Each row was made from one small tree. The marks that hang from a mark follow it in brackets, in the order of their numbers. Every link used is in the known rows. Write each row's tree.
Known rows:
Q_800[Q_741[Q_485]]: [  7.4 -13.7  -1.9   1.7   1.8  23.7  14.0   8.6  -5.0   1.9 -10.1   2.2
 -25.0  14.4  14.4  16.8   9.8  -5.3   0.4  -0.7]
Q_937[Q_741 Q_942]: [-23.3   3.3 -29.5 -21.6 -12.7   6.0 -13.3 -22.5  -8.6  -8.3 -24.9  -6.3
  -1.2  -9.9  22.5  15.4  21.3  -3.2   4.4   1.7]
Q_942[Q_937]: [  5.7  -0.5  -1.4   7.3  -9.6   4.1  -7.3   7.3  -7.8  14.2   5.8   4.2
  14.8 -25.4 -15.2   3.7  -1.0  13.3 -12.3  12.5]
Q_485[Q_741]: [  2.6 -12.2  10.0  17.8  -5.9  -4.2   3.0   2.4  -8.4   8.1   8.5  -0.1
  13.6  -4.3  -4.0  33.6  13.4   5.0  -6.0 -10.5]
Q_937[Q_624 Q_741[Q_800] Q_942[Q_485]]: [-31.8  -5.0 -29.6 -13.3 -19.2  -3.0 -10.9 -37.4   2.1  17.8 -48.5  -5.9
 -25.5  -2.8  52.2  30.9  43.4 -15.5 -12.7  11.7]
Q_800[Q_741]: [ 10.7  -4.6   4.3   2.2 -10.5  18.2   3.9  11.5 -14.0   0.4   0.7  -0.3
  -8.3   2.4  -3.9   9.3   0.0  -6.5  11.4  -6.9]
Q_942[Q_485[Q_624 Q_741] Q_937]: [ 21.0  -0.3 -12.1  35.4  -7.8  11.0 -18.5   7.0  19.9  10.5   1.4  24.7
  11.1  -5.7 -11.0  53.4  25.9  18.6 -27.1  -7.0]
Q_624[Q_485[Q_741[Q_800]] Q_937[Q_942]]: [ -0.6 -32.3   3.2 -16.6  -3.5  16.3 -39.4   2.8 -12.0  23.1 -11.1 -12.4
  12.7 -28.1  17.9  53.4  36.0  -3.2   0.6  -6.3]
Q_485[Q_624]: [  6.4   8.1 -11.8  -5.4   5.4   8.4  -7.8   2.0  20.4 -11.8   7.5  12.4
  -4.2  11.8  -0.1   9.9  20.7  -7.4  -1.1  -9.9]
Q_624[Q_937[Q_741]]: [-26.1  -5.6 -14.9 -16.1  -7.4 -16.1   5.4 -25.4  -4.4   3.1 -23.3 -14.7
 -24.5 -25.6  29.1   7.4  -2.3   7.8   4.5   1.3]
Q_942[Q_485[Q_741] Q_937[Q_624]]: [  9.8  -4.1   5.8  38.5 -23.6  -2.7   7.5  -3.3  -6.2  38.9  -9.7  10.4
   7.3 -19.5  11.2  28.9  12.3  14.7 -36.9  13.1]
Q_624[Q_485 Q_937[Q_741[Q_800] Q_942]]: [-27.2 -27.0 -30.1 -45.4  -7.3  10.0 -37.4 -17.6  -3.9  10.3 -27.1 -14.9
  -5.6 -25.3  29.8  31.0  32.6  -9.0  15.4  -1.0]
Q_942[Q_485[Q_741[Q_800]] Q_937[Q_624]]: [  2.1 -23.1  11.0  33.4 -21.2 -13.5  -2.1  -2.8  -2.0  46.8 -15.1   2.4
   1.1 -21.7  13.3  51.4  29.3   9.7 -35.5  13.5]
Q_741[Q_800]: [-10.4 -18.0   2.7  -1.9   2.8 -10.7  -6.7  -0.1   4.6   8.5  -5.2  -5.7
  -6.7  -6.8   0.1  23.1  18.5  -4.2  -0.5  -1.4]
Q_942[Q_485 Q_937[Q_741]]: [-12.8  -0.2 -33.9  12.9 -14.8  -3.7  -9.7 -15.5   8.5  11.0 -26.9  10.3
  -6.1 -15.4   1.7  19.8  -0.6  24.3 -13.7  11.9]
Q_937[Q_624 Q_741]: [-32.3  -6.8 -13.4 -10.0 -20.5 -16.7  20.5 -25.1  -8.1  12.9 -16.4  -9.8
 -13.8  -1.7  31.3  -3.2  19.1  -8.4  -3.5   4.8]
Q_485[Q_624[Q_937[Q_942]] Q_741[Q_800]]: [ -2.0 -13.8   3.8  -8.1  -0.2   5.4 -29.1 -10.3  -0.2  10.0  -5.6  -4.9
  -5.5 -26.6  27.0  67.2  54.3  -9.3 -12.8  -9.2]
Q_485[Q_624[Q_937] Q_741[Q_800]]: [ -3.8 -24.5  13.2   5.8   1.8 -10.0 -16.8  -4.2   8.9   9.8   2.7  -2.7
 -15.8 -18.5  13.5  61.3  43.1  -3.5 -10.9 -15.4]
Q_800[Q_741[Q_485[Q_624]]]: [ 12.7  -8.8 -13.7  -6.3   9.5  33.8   6.0   8.5  14.0  -7.3  -0.2  13.1
 -27.0  22.5  10.5  27.9  32.1 -11.0   1.3 -11.5]
Q_942[Q_485[Q_624 Q_741[Q_800]] Q_937]: [ 12.8 -18.3  -6.3  30.2  -4.4  -1.6 -26.4   6.7  22.9  20.3  -0.5  17.4
   4.7 -12.0 -11.7  70.6  44.3  14.1 -27.1  -5.3]
Q_942[Q_485 Q_937[Q_624]]: [  8.2  10.8  -5.9  19.0 -20.9   0.5   5.4  -5.6   5.5  34.2 -15.0  10.5
  -2.9 -14.2  10.9  -0.9  -1.1   6.0 -29.7  21.7]

Write each row's tree:
[-22.9  -3.3 -51.8 -15.8  -1.9  10.8 -34.3 -28.5  30.1  -8.7 -35.2  11.3
 -23.7   8.4  27.5  55.2  54.5  -9.9   0.2  -6.2] : Q_937[Q_741[Q_800] Q_942[Q_485[Q_624]]]
[  1.8 -13.7   3.3  13.6 -14.6   4.7 -10.9 -18.9  -6.8  29.6 -27.6   0.0
  -2.9  -6.5  39.1  53.4  43.5 -15.3 -24.9   6.9] : Q_937[Q_624 Q_942[Q_485[Q_741[Q_800]]]]
[  6.9  -2.5 -14.8 -32.4  -0.7  27.7 -31.1  -1.0  -8.5   7.0 -10.6  -7.2
  12.1 -18.3  16.5   1.3   4.7  -6.4   6.5   2.5] : Q_624[Q_485 Q_937[Q_942]]
[-31.3  -5.5 -32.0 -23.9  -6.3  10.1  13.7 -33.4  -9.6  13.8 -38.1  -6.3
 -23.9  -0.9  63.4   8.6  40.6 -13.7 -12.8  17.0] : Q_937[Q_624 Q_741[Q_485] Q_942]
[-31.1 -16.8 -21.3   4.4 -24.9 -17.4   1.1 -22.7   7.5  36.5 -34.8  -1.2
 -18.0 -23.5  22.7  26.4  27.3   4.0 -23.6  19.2] : Q_942[Q_485 Q_937[Q_624 Q_741[Q_800]]]
[  1.5 -42.9   7.9   2.7  -3.3   3.9 -24.0  16.2  -3.1  17.8   9.6  -0.8
  20.7   2.3 -10.9  47.4  36.0   3.5   7.2 -18.4] : Q_624[Q_485[Q_741[Q_800]]]
[-17.3 -12.3 -42.8  -8.8   2.9   8.0   0.2  -6.6  19.3   2.8  -9.5  12.0
 -15.1  -5.4  12.6  30.2  42.0  13.1 -15.0   6.5] : Q_942[Q_937[Q_741[Q_485[Q_624]]]]
[  5.8 -15.2   1.4  17.9   3.7  -9.5 -21.7  -9.0  24.6  14.1 -15.4   8.3
 -28.0  -8.6  18.0  70.5  34.5   4.4 -15.6 -15.0] : Q_942[Q_485[Q_624[Q_937] Q_741[Q_800]]]
[-30.1 -10.3 -30.1 -38.1  -1.5   0.3 -27.2 -32.3  11.9  -2.1 -24.7 -10.2
 -28.1 -22.7  39.9  43.8  52.5 -12.7  -1.1  -3.2] : Q_485[Q_624[Q_937[Q_741[Q_800] Q_942]]]
[-31.4 -18.7 -46.9 -29.8   9.2  14.2 -19.0 -21.8  19.8  -8.3 -28.2   1.5
 -28.8   7.7  44.1  54.2  72.5 -15.0  -3.1  -1.2] : Q_937[Q_741[Q_485[Q_624] Q_800] Q_942]
[ -9.9  16.9 -51.5 -13.4  -2.9  17.0 -26.2 -27.0  24.3 -14.6 -28.6  17.4
 -15.4  11.6  31.9  34.2  37.8  -3.8  -1.2  -4.7] : Q_937[Q_741 Q_942[Q_485[Q_624]]]
[-36.3 -33.5 -17.7 -30.1 -14.6  -6.0  -5.1 -10.6   3.2  24.5 -16.8 -12.4
  -3.4   4.2  22.9  14.5  41.6 -15.0  10.9  -2.8] : Q_937[Q_624[Q_485] Q_741[Q_800]]
[  9.4  -6.9 -14.6  12.0   1.0  16.7 -37.4  -5.4  18.2   2.9 -13.3  15.7
  -5.6   7.0  14.7  76.3  57.8  -7.0 -16.2 -11.7] : Q_937[Q_942[Q_485[Q_624 Q_741[Q_800]]]]
[-43.2 -22.7 -28.3 -30.1  -4.0  -1.4   3.6 -32.0  -5.5  21.5 -42.8 -13.4
 -32.6  -1.1  63.7  29.1  59.0 -17.8 -12.1  17.7] : Q_937[Q_624 Q_741[Q_485 Q_800] Q_942]
[-26.0   6.8 -23.8 -22.3 -22.2   2.0   3.3 -33.0 -14.9  12.8 -27.9  -9.2
  -4.0  -9.5  47.1   5.8  31.4 -16.8  -3.9  10.0] : Q_937[Q_624 Q_741 Q_942]
[-15.2 -22.3  -9.6 -15.6  25.7  -0.7  -5.2  -6.5  27.8   7.0 -15.2  -0.2
 -44.8  -2.8  33.0  33.1  40.1  -6.0 -13.6   2.1] : Q_741[Q_485[Q_624[Q_937]] Q_800]
[  2.4  19.6 -14.4  -1.5 -12.3  18.8  -5.2 -21.9  -1.2  18.1 -30.8   4.5
  -9.1   3.5  41.7   2.6  13.5 -15.2 -19.7  18.0] : Q_937[Q_624 Q_942[Q_485]]
[  8.9  17.3 -16.4  -8.2  -1.4  17.4 -20.1 -18.7   3.7   5.4 -33.7   1.8
 -19.8 -14.7  36.9  11.6  -8.7   1.8 -13.9  13.5] : Q_624[Q_937[Q_942[Q_485]]]
[ -0.1 -25.1   8.3   9.6   3.0  -3.5 -13.1   4.8  13.1   5.5  11.1   5.5
   4.4   0.3  -1.1  61.5  51.8  -5.8  -5.8 -19.2] : Q_485[Q_624 Q_741[Q_800]]
[-22.7 -20.2 -29.3  -1.4  -4.1  -1.9   9.4  -9.3   0.1  12.4 -22.3   0.6
 -12.9 -19.6  16.9  18.2  19.5  22.7 -16.0  14.8] : Q_942[Q_937[Q_741[Q_485]]]
[-30.0  -7.4 -32.4 -18.2  -8.3  -4.8 -23.1 -36.3   6.9   8.1 -53.8  -8.8
 -36.0 -22.2  48.4  40.6  24.2  -2.2  -3.0  10.0] : Q_624[Q_937[Q_741[Q_800] Q_942[Q_485]]]
[ 10.1 -23.1   9.7  12.8 -25.3  11.5 -12.0  15.3 -16.3  41.0  13.4  -0.1
  38.5 -18.8  -7.2  19.2  24.2   7.7 -15.7   2.9] : Q_942[Q_937[Q_624[Q_485[Q_741]]]]
[ 14.2   1.6 -16.8 -23.2   5.7  46.0 -10.8  -5.3   3.0  -4.0 -16.5   3.6
 -37.5  -4.5  43.8  32.9  32.6 -17.8  -3.0   0.4] : Q_800[Q_741[Q_485[Q_624[Q_937[Q_942]]]]]
[-31.4 -31.4 -38.4 -13.5   4.6  -2.3  -8.8  -6.3  25.0  10.5 -14.4   6.6
 -21.2 -10.1  13.5  47.0  57.5  11.9 -14.8   6.3] : Q_942[Q_937[Q_741[Q_485[Q_624] Q_800]]]
